Each row was made from one walk, in order. Every step used is in the known rows, and no mark comes twice. Write each row's walk.
Known rows
vemudud -> pevo -> vetov -> zefad -> kive: [-19.2  16.8  -3.0  27.1 -12.4  33.1 -23.8 -16.0   8.7   6.3  -5.1  17.3
  -3.2 -23.0  -3.1  15.9   8.2  29.2  15.7 -14.4  17.3   7.2  -2.7   4.1
 -24.5]
kive -> mebu -> gigo -> pevo -> vetov: [ 20.9 -13.1  -0.7 -25.9  14.5 -11.5  16.8 -32.0  11.3  29.5  14.5  20.1
  10.2   7.2  32.7  -0.7  29.9   7.2 -31.1 -11.3 -18.8 -13.8  24.2 -12.2
  20.7]
vemudud -> kive: [-15.3   5.7   2.7  -5.9  11.2 -12.8  11.1  28.9  -4.9 -17.6  23.3  -9.8
  18.4   3.3  -7.1  -3.1 -45.4   4.7   5.4  16.9 -18.2 -17.0 -12.6  17.5
  -4.7]
zefad -> kive: [-10.4   7.3  -6.7  -4.0  -6.9 -10.2  -1.4  34.0   1.1 -19.1  11.2  -1.2
  10.4  -8.0   1.3 -23.4 -24.2  -0.1  14.5   5.5   3.0   9.1 -23.4  18.1
  -1.0]
zefad -> kive -> mebu -> gigo: [  8.3 -27.3 -18.8 -17.7   6.0 -17.4   3.3 -20.5   7.4  15.7  -4.2   4.4
   3.2   0.1   7.4  -9.5  -3.1 -10.9  -8.5   5.2   0.3  -2.5 -11.0   8.6
   7.6]
pevo -> vetov -> zefad: [ -3.3  37.6 -23.0   1.9  14.4  15.5  -2.6   7.1   3.4  -5.1   4.6   8.0
   5.7 -14.4  14.7   2.7  -0.7  22.9  17.4  16.1 -18.6 -11.5   7.5 -10.2
 -20.7]
rupifa -> nosuso: [ -3.0  18.7 -13.0 -43.2  22.9   2.0  26.0  41.8 -10.0 -15.9  25.7  -9.5
  21.3   5.2  11.6 -13.5 -37.1 -15.6  20.5  34.7   1.1   5.1  -9.0   5.9
  -2.7]
vetov -> zefad: [-14.9  26.4 -21.6  -9.2   7.7   1.0   2.7  21.1  -5.8  -9.1  -2.2 -11.6
   5.6  -2.7   2.1   2.7 -17.9   8.9  20.7  20.6 -21.6 -12.2  -5.7  -1.9
 -18.9]
zefad -> kive -> mebu: [  5.5 -20.3  -4.7  -5.8  -4.2 -12.8   5.7   9.7   2.2  -0.5   6.0   8.2
  -4.4  -3.8   8.0 -16.0 -20.0 -14.8   2.9  10.8 -10.0   8.3  -0.7  10.3
   3.3]
vetov -> pevo -> zefad -> kive -> mebu -> gigo: [ 15.2 -26.6 -10.3   8.2   4.9   6.4 -23.2 -46.8   3.5  18.9 -37.9   1.5
  -7.1  13.2 -12.3  12.5  26.9 -17.9   4.1  12.5  21.0  -2.7  -2.1 -21.3
  -6.7]
vetov -> pevo -> kive -> zefad: [ 24.7  -1.4  -2.2  23.9  -3.5  12.5 -12.1  16.3 -12.8 -15.9 -35.3 -11.3
  -1.0   4.2  -8.1 -11.6   7.7  -3.7  15.7  16.3  19.8  -1.5  -8.9 -10.6
  -1.2]
vemudud -> pevo -> kive -> zefad: [ 14.2 -10.2  13.2  21.3   0.6  10.5 -18.9   5.1 -12.7  -4.8  -5.4  -4.9
 -14.4  -8.2 -17.7   5.2  -3.1   3.8   2.7 -12.8  29.1   8.1 -13.0  14.8
   5.5]
gigo -> pevo -> zefad -> kive -> mebu: [  0.3 -27.5  15.5   7.7 -11.5  -8.0 -21.7  -6.9  -6.7   6.5   0.6   2.1
 -13.6  -0.6  -4.2  -2.3  16.1 -10.9  -8.3 -21.4  -6.6  24.2  14.5  -8.7
   2.8]
gigo -> pevo -> vetov -> zefad: [-11.7  29.7  -5.0  -1.0  -2.2  11.7  -1.4   6.8   2.7   1.3   4.0   6.9
  12.4  -9.5  19.4   0.8  19.1  28.1   1.5 -10.1 -25.5  -4.4  18.8 -16.9
 -12.0]
vetov -> pevo -> zefad -> kive -> mebu: [ 13.9 -20.0   5.1  20.0  -6.1  10.7 -22.1 -17.1  -1.3   3.9 -29.3   6.0
 -15.6  10.6 -10.5   5.2  10.6 -20.3  16.3  16.3  10.1  10.5   7.6 -18.7
 -11.6]
gigo -> pevo -> vemudud: [ -6.2  30.2  25.7  -5.6 -21.3 -10.7  38.1  31.0  11.5 -26.3  13.0 -11.4
   6.4   7.0   5.7 -13.2   2.6 -10.2   3.5  -0.7   9.3   0.1   4.6   9.2
   9.2]
pevo -> zefad: [  2.1  20.8  -3.3  -4.8  23.0  -6.6 -13.2  20.0  -8.6 -15.1  14.4  -5.9
  -6.4   2.6  -7.6   1.4 -12.8  -6.2  17.1  12.4  -3.8  -0.4  -7.5  -0.6
  -2.7]
zefad -> kive -> mebu -> pevo -> vemudud: [  6.6   7.3  13.3   4.9 -20.8   5.5  24.2  13.0   8.5 -19.1  -6.3  10.1
 -21.2  -3.0   1.5  -6.4  -3.2 -17.1   9.1  11.3  21.9  11.1   0.0  12.1
  16.5]
zefad -> kive -> mebu -> pevo: [  4.2  -9.9   1.1 -12.0  -3.1  -1.0   3.8  18.2  -6.1  -2.9   1.6  18.7
 -10.6   0.0   8.4  -7.8 -14.2  -3.9   0.5   4.3  -5.6   8.2  -5.3   5.3
  20.1]
zefad -> kive -> mebu -> gigo -> pevo -> vemudud: [  3.1 -17.1  12.4  -3.4 -27.6 -11.7  26.8 -24.1  20.9   7.1 -10.8  -6.2
  -0.8   3.3   4.9 -10.0  26.0 -18.3 -16.5 -14.4  23.2   7.3   5.6   8.9
  11.2]
mebu -> gigo -> pevo -> vemudud -> kive -> zefad: [ -6.8   3.2  26.2   6.7  -5.4  -6.4  17.9 -13.5   9.6  -9.1 -14.7 -25.0
  11.9   1.4  -6.4  10.9  30.3  12.8  -1.6  -8.9  25.2 -16.0  -3.7  23.5
  10.2]
kive -> mebu: [ 17.9 -10.2  -1.8 -23.0  13.6 -17.9  22.9  10.4   0.0   2.6  17.2   7.6
  -3.4   9.9  15.3  -4.7 -25.7 -17.6   0.0  22.5 -25.4  -8.0  10.0   3.2
   9.1]
rupifa -> gigo: [  5.3  23.6 -15.5 -12.9  11.5 -25.6  29.0  40.4   5.6  -9.8  22.5  -9.4
  28.9  22.0  14.6 -21.4 -39.1   1.2   4.6   9.9 -11.0   2.4 -26.6  14.4
   1.6]

Which walk is each row?
[-15.2  -5.3  -0.9  -2.2  -3.0  -9.6 -31.7 -10.6  -1.6   4.6  -5.6 -11.2
   8.2  -2.7 -10.4  -6.0  29.4   5.9  -8.4 -31.0  18.9  13.1 -17.7  -1.9
   4.9]	mebu -> gigo -> pevo -> zefad -> kive
[ -8.9  27.7  -0.2  10.4   6.5  28.1  -7.6 -15.8   4.8   9.2   5.3  16.6
  -2.5 -11.3   4.3  26.8   3.8  26.1  12.9  -1.5  -0.2 -10.6   8.3  -3.2
 -19.4]	vemudud -> pevo -> vetov -> zefad
[ 25.8 -29.4 -28.4 -10.3  14.5 -12.6   5.5 -15.9  -3.2  14.7  -1.9  -7.6
  -0.9   3.9  -5.5 -11.3 -13.6 -24.2 -26.3   8.5  -2.7  -8.9  -4.0  -7.4
   6.9]	pevo -> kive -> mebu -> gigo
[ -9.1  14.3  -2.7  16.3 -24.1  22.5  10.6  -0.9   4.9 -13.0 -31.9   0.5
 -26.0  -9.9  -6.0  10.2   7.9  -5.7  18.1  14.0  13.6   9.3   5.9   0.2
  -7.5]	vetov -> zefad -> kive -> mebu -> pevo -> vemudud
[ 11.8  -8.2   8.5  10.8  -9.0  -6.0 -12.4  27.4 -16.2 -12.1  -6.4 -16.0
   1.4  -6.5  -2.1 -20.8  12.9   6.2  -9.1 -21.6   2.2  12.7  -2.8   0.4
  14.3]	gigo -> pevo -> kive -> zefad
[ 29.9 -28.8 -21.6   0.3   2.9   2.1   7.2 -28.0  -0.5  19.4 -29.7  -6.4
   3.9  18.5  -7.2  -5.0   1.2 -26.3 -19.7  19.0   8.0 -16.7  -0.3 -25.0
   0.5]	vetov -> pevo -> kive -> mebu -> gigo
[  9.5 -20.6  -3.5   9.4   6.1  -3.9 -24.2  -5.3  -4.3   0.7  -1.6   3.6
 -21.3  -4.3  -9.4  -0.4  -3.1 -17.5   9.0   4.3   0.0  17.2   4.7  -1.6
  -5.2]	pevo -> zefad -> kive -> mebu
[  0.5 -11.7  12.0   2.5  24.7   3.7 -13.1  -3.6 -19.0  -0.8   6.3   3.9
 -19.0   9.2 -17.9  27.6 -19.4  -1.4  -2.9   9.8 -16.4  -7.9   8.5  -5.0
   9.3]	vemudud -> kive -> mebu -> pevo -> zefad
[-26.0  14.9 -24.3   7.9 -11.1   6.5 -14.9  19.6  -1.8 -11.5 -13.1  -9.7
   5.7 -15.6  -4.8  -6.8 -12.2  12.3  23.4   7.9  -5.4   4.5 -17.5   5.1
 -26.5]	vetov -> zefad -> kive
[ 10.6   5.3  -9.5  14.0 -10.5   8.8   1.9  26.3  -7.4 -16.8 -13.6 -10.7
   9.2   9.8 -11.8 -19.1 -19.5 -16.4   4.2  18.3   9.0  -5.4 -11.7 -17.1
  -8.2]	vetov -> pevo -> kive
[ -5.7  12.8  16.5  -7.3   5.5 -10.3 -13.3  19.5 -12.1  -8.3  15.2  -7.2
   0.8   7.9  -3.0  -0.9   7.5   1.3   0.1 -14.3  -9.1   6.9   2.9  -8.1
   4.5]	gigo -> pevo -> zefad
[-21.8  18.2  -6.8  16.9 -20.3  16.6 -19.1   5.2   5.9  -1.5  -5.4   6.1
  11.8 -21.1  13.3 -11.4  25.7  32.1   5.0 -23.5  -9.4  13.1   7.1  -9.1
 -16.9]	gigo -> pevo -> vetov -> zefad -> kive
[-20.2  12.1 -21.5   4.1  -9.1  12.1 -20.9 -24.6  10.6  14.9 -14.6   2.7
  20.0 -19.7  12.7  -4.7  42.2  34.8  -7.6 -28.0   1.9   1.4  -2.7 -10.6
 -12.6]	mebu -> gigo -> pevo -> vetov -> zefad -> kive
[ -6.2 -20.7 -35.4  -8.4   2.0  -0.3 -11.1 -34.2   3.7  23.1 -28.3  -5.4
  -1.3  -5.9  -0.4   6.7   8.4  -0.6  -0.6   7.8  -8.2  -5.3  -4.6  -2.3
 -16.8]	vetov -> zefad -> kive -> mebu -> gigo
[ -9.8  20.2   1.1   6.5   4.4   7.8 -34.4  25.7 -14.4 -20.8  -1.9   5.3
 -13.2  -9.5 -14.7  -2.3  -2.1   8.0  16.2  -5.5  18.0  17.0 -24.2   0.7
   9.4]	mebu -> pevo -> zefad -> kive
[ -0.7  -7.7 -11.8  -9.2  -3.5 -15.6  -1.0   7.4  -6.0   3.2   4.0 -19.6
  19.2   3.3  -6.9 -23.0   3.8  -3.1 -31.9 -24.1   3.3  -2.3 -16.3  -7.3
  11.9]	mebu -> gigo -> pevo -> kive
[  3.1  23.8  11.2 -11.3   1.2  -5.6  12.0  21.8   5.5  -5.5  29.2  15.2
  16.4  -1.8  27.9 -15.9   9.4  16.5  -7.6 -13.1 -16.0  -1.9  11.5  -4.3
  12.0]	gigo -> pevo -> vetov
[  1.6 -23.1   4.9  -7.4  12.9 -13.7  18.5   3.3  -4.2   2.9  18.5  -0.9
   4.2   8.5  -0.3   6.1 -41.3 -10.3  -6.7  21.9 -31.2 -17.5   9.9  10.4
  -0.7]	vemudud -> kive -> mebu
[-13.3  -1.1  19.0  19.8  -4.9  11.1 -34.9  -3.1  -4.5  -4.2   6.2   3.1
 -13.5  -6.9 -26.4  14.2  -3.0   1.3  15.7 -17.9  33.0  19.0 -18.4  11.0
  -7.9]	vemudud -> pevo -> zefad -> kive
[ 19.3 -16.0 -15.4 -35.9  24.6 -21.5  20.8 -18.5   4.7  18.8   5.4   2.6
   2.9  13.4  14.7   1.0  -8.4 -13.9 -12.2  19.4 -15.8 -21.2  -0.1   2.6
  13.0]	kive -> mebu -> gigo
[  5.1  -9.1 -37.3   5.3   8.2  14.6 -14.2 -47.3  14.9  27.6 -20.9  15.1
  -0.9 -18.5  12.4   6.3  26.8  13.6  -2.7   3.5  -5.5  -5.4   8.6  -9.8
 -17.6]	pevo -> vetov -> zefad -> kive -> mebu -> gigo
[ -2.4  -0.7   2.4   2.1 -14.9 -11.7   0.9  36.2 -11.9 -13.5  14.6 -14.9
  11.8  -0.5  -5.2 -28.2 -13.8  -6.1 -19.4 -20.4  -7.5   9.5  -6.4  -6.5
   6.7]	gigo -> pevo -> kive
[  5.6 -26.2   6.5 -11.2  13.6  -8.8  14.4 -39.4   9.3  28.5  16.1  11.8
  19.3   5.8  16.8   9.3  13.8  11.8 -36.4 -13.4 -23.1 -22.2  23.4  -5.2
  10.7]	vemudud -> kive -> mebu -> gigo -> pevo -> vetov
[-15.2 -27.9 -15.6  -9.6 -13.9  -2.9  -7.9 -35.4   1.8  29.2 -26.9  -8.6
   6.7  -1.3   5.6   3.2  28.0   8.3 -17.2 -17.3 -14.3   0.4   5.2 -10.8
  -9.2]	vetov -> zefad -> kive -> mebu -> gigo -> pevo
[  7.2  -5.4 -16.8 -13.7  10.7   5.3   3.4 -47.4   7.8  36.3  -9.1  11.2
   6.6   1.1  25.3  14.5  40.2  18.1 -23.1  -9.5 -28.6 -16.5  30.8 -25.1
  -3.7]	kive -> mebu -> gigo -> pevo -> vetov -> zefad
[-23.1  16.4  33.5   8.8 -21.5  -8.5  34.7  25.1   7.9 -25.9  15.4 -20.2
  14.8   5.0  -9.4  -3.6 -15.0  -3.4  -2.3  -3.1   4.3  -7.9   3.2  17.8
  -0.8]	gigo -> pevo -> vemudud -> kive
[-16.3   2.1  13.8  10.0 -12.7  -5.9 -30.6  18.2  -7.0 -11.7   6.0  -7.4
  -0.1  -5.3 -10.4 -12.6  12.7   3.3   3.6 -26.5   6.3  24.4  -7.1  -1.1
   0.2]	gigo -> pevo -> zefad -> kive
[  2.9  -4.0 -22.4  15.6  -3.6  18.4 -13.1 -19.1   7.8  10.7 -10.6  18.2
  -9.3 -21.4  13.9   0.5   8.4  11.0   9.2   8.0 -15.4   6.7  19.9  -9.4
 -22.4]	pevo -> vetov -> zefad -> kive -> mebu
[  0.7  48.3  13.2  -8.3  -3.5   2.9  33.9  39.7   4.7 -35.6   7.4   0.0
  -6.7   4.2   1.4  -5.0 -12.6  -6.8  17.9  19.1  18.8  -6.1 -10.4  12.8
  18.3]	mebu -> pevo -> vemudud
[-11.0  -3.5 -15.4  -0.8  -8.6  14.3 -10.6   3.9  -9.0   3.5 -23.2   8.4
 -14.8  -8.1   1.7   8.0  -3.2   8.1   9.7   7.0 -15.3   6.0  -0.9  -7.0
  -3.8]	vetov -> zefad -> kive -> mebu -> pevo
[ 17.3   1.6   5.7 -13.1  25.6   1.7  -9.1   3.4 -16.1   0.3   3.7  12.5
 -26.7  11.1  -1.9  17.5  -2.9  -8.9   1.8  12.4 -12.3  -0.9   9.8 -13.0
  18.9]	kive -> mebu -> pevo -> zefad
[-17.6  22.5 -18.5  24.2 -20.7   5.1  -4.6   9.4  13.1   5.3  -3.8  -0.6
  31.0  -3.8  19.4 -18.0  15.8  36.5  -2.0 -31.6  -6.5  23.8  -6.7  -5.5
 -21.8]	rupifa -> gigo -> pevo -> vetov -> zefad -> kive
[  0.3  -2.8   6.5  12.4  -6.2   5.3  -4.1  13.8  -8.0  -5.8  14.7  -3.9
  -2.8  -1.5 -21.2  -2.1 -29.7  -8.6  -8.2 -10.6  18.3   4.0 -15.8   7.0
  -0.3]	vemudud -> pevo -> kive
[ 5.6 22.0 15.6 -0.9  9.5 11.9  5.6 -0.5  8.0  1.8 29.3 27.1  2.3 -3.1
 10.8 10.6 -8.0 13.5  4.1 -3.4  9.0 -7.8  2.2  8.3  3.0]	vemudud -> pevo -> vetov
[  0.8  15.9  21.3  19.5   1.9   0.8  19.3  16.6   5.0 -32.9  -5.8 -17.0
  -2.2  -7.2 -11.6   6.3  -6.6   2.6  25.9  21.4  19.8  -9.4  -3.7  31.7
  -3.3]	pevo -> vemudud -> kive -> zefad
[ -5.5 -37.0  10.3 -22.4   8.1 -23.3  18.2 -25.7  -1.3  25.7  10.9  -7.5
  20.3  16.5   3.2   9.3  -4.4   0.4 -34.6  -9.1 -25.2 -21.9   9.1   2.1
  10.8]	vemudud -> kive -> mebu -> gigo -> pevo
[-15.9  35.1  20.4   5.8  -4.6   5.4  29.6  33.1   1.3 -35.5   9.2  -8.0
   1.6   3.4 -14.9   6.3 -29.2   0.5  12.3  17.4  13.6 -13.7 -11.8  19.6
   8.9]	mebu -> pevo -> vemudud -> kive
[ -2.9  11.5  20.2   3.1  13.7   6.0 -17.3  -3.4  -9.0  -2.0  15.5   2.4
 -14.4   6.2 -19.7  25.5  -8.9  -2.2  12.1  -5.0  17.3   1.2  -7.4   5.0
  -1.7]	vemudud -> pevo -> zefad
[  6.3 -35.2   5.9   5.1   8.1   5.1 -30.2 -57.0   2.3  31.5  -9.2   8.9
 -20.1   2.5 -21.8  30.1  17.6  -9.8  -8.1 -17.9  30.5   8.1  -5.8   4.1
   0.4]	vemudud -> pevo -> zefad -> kive -> mebu -> gigo
[  3.2 -28.8  19.7  18.2  -2.1   8.6 -27.0 -29.2  -3.0  14.8   1.1  11.9
 -27.5  -1.1 -20.4  23.2   0.6 -14.2   2.6 -13.1  20.2  18.4   4.2   4.3
  -5.2]	vemudud -> pevo -> zefad -> kive -> mebu
[ -4.4 -12.7  35.3   7.3 -20.5 -10.7  41.2  -0.2   9.7  -7.9  10.8 -12.2
   0.4  11.2  -3.2   5.9 -10.8 -16.8 -12.5   2.7  -8.5  -8.0  25.0   9.7
   2.6]	gigo -> pevo -> vemudud -> kive -> mebu
[ 15.8  19.4  15.6 -11.4  -2.4   1.3  42.3  15.5   4.7 -15.1   3.1   9.7
 -21.0  10.1   7.5   4.5  -9.3 -19.7   6.0  23.8   5.9  -6.1  10.6   4.6
  21.5]	kive -> mebu -> pevo -> vemudud
[ 12.9 -22.7   4.2 -20.8  18.3 -16.6  -6.9 -33.8  -4.6  26.0  -0.5  -4.4
  -6.1  16.6   1.8  13.2  27.6  -9.9 -22.4 -13.3 -11.6  -5.4  14.9 -17.7
  14.3]	kive -> mebu -> gigo -> pevo -> zefad
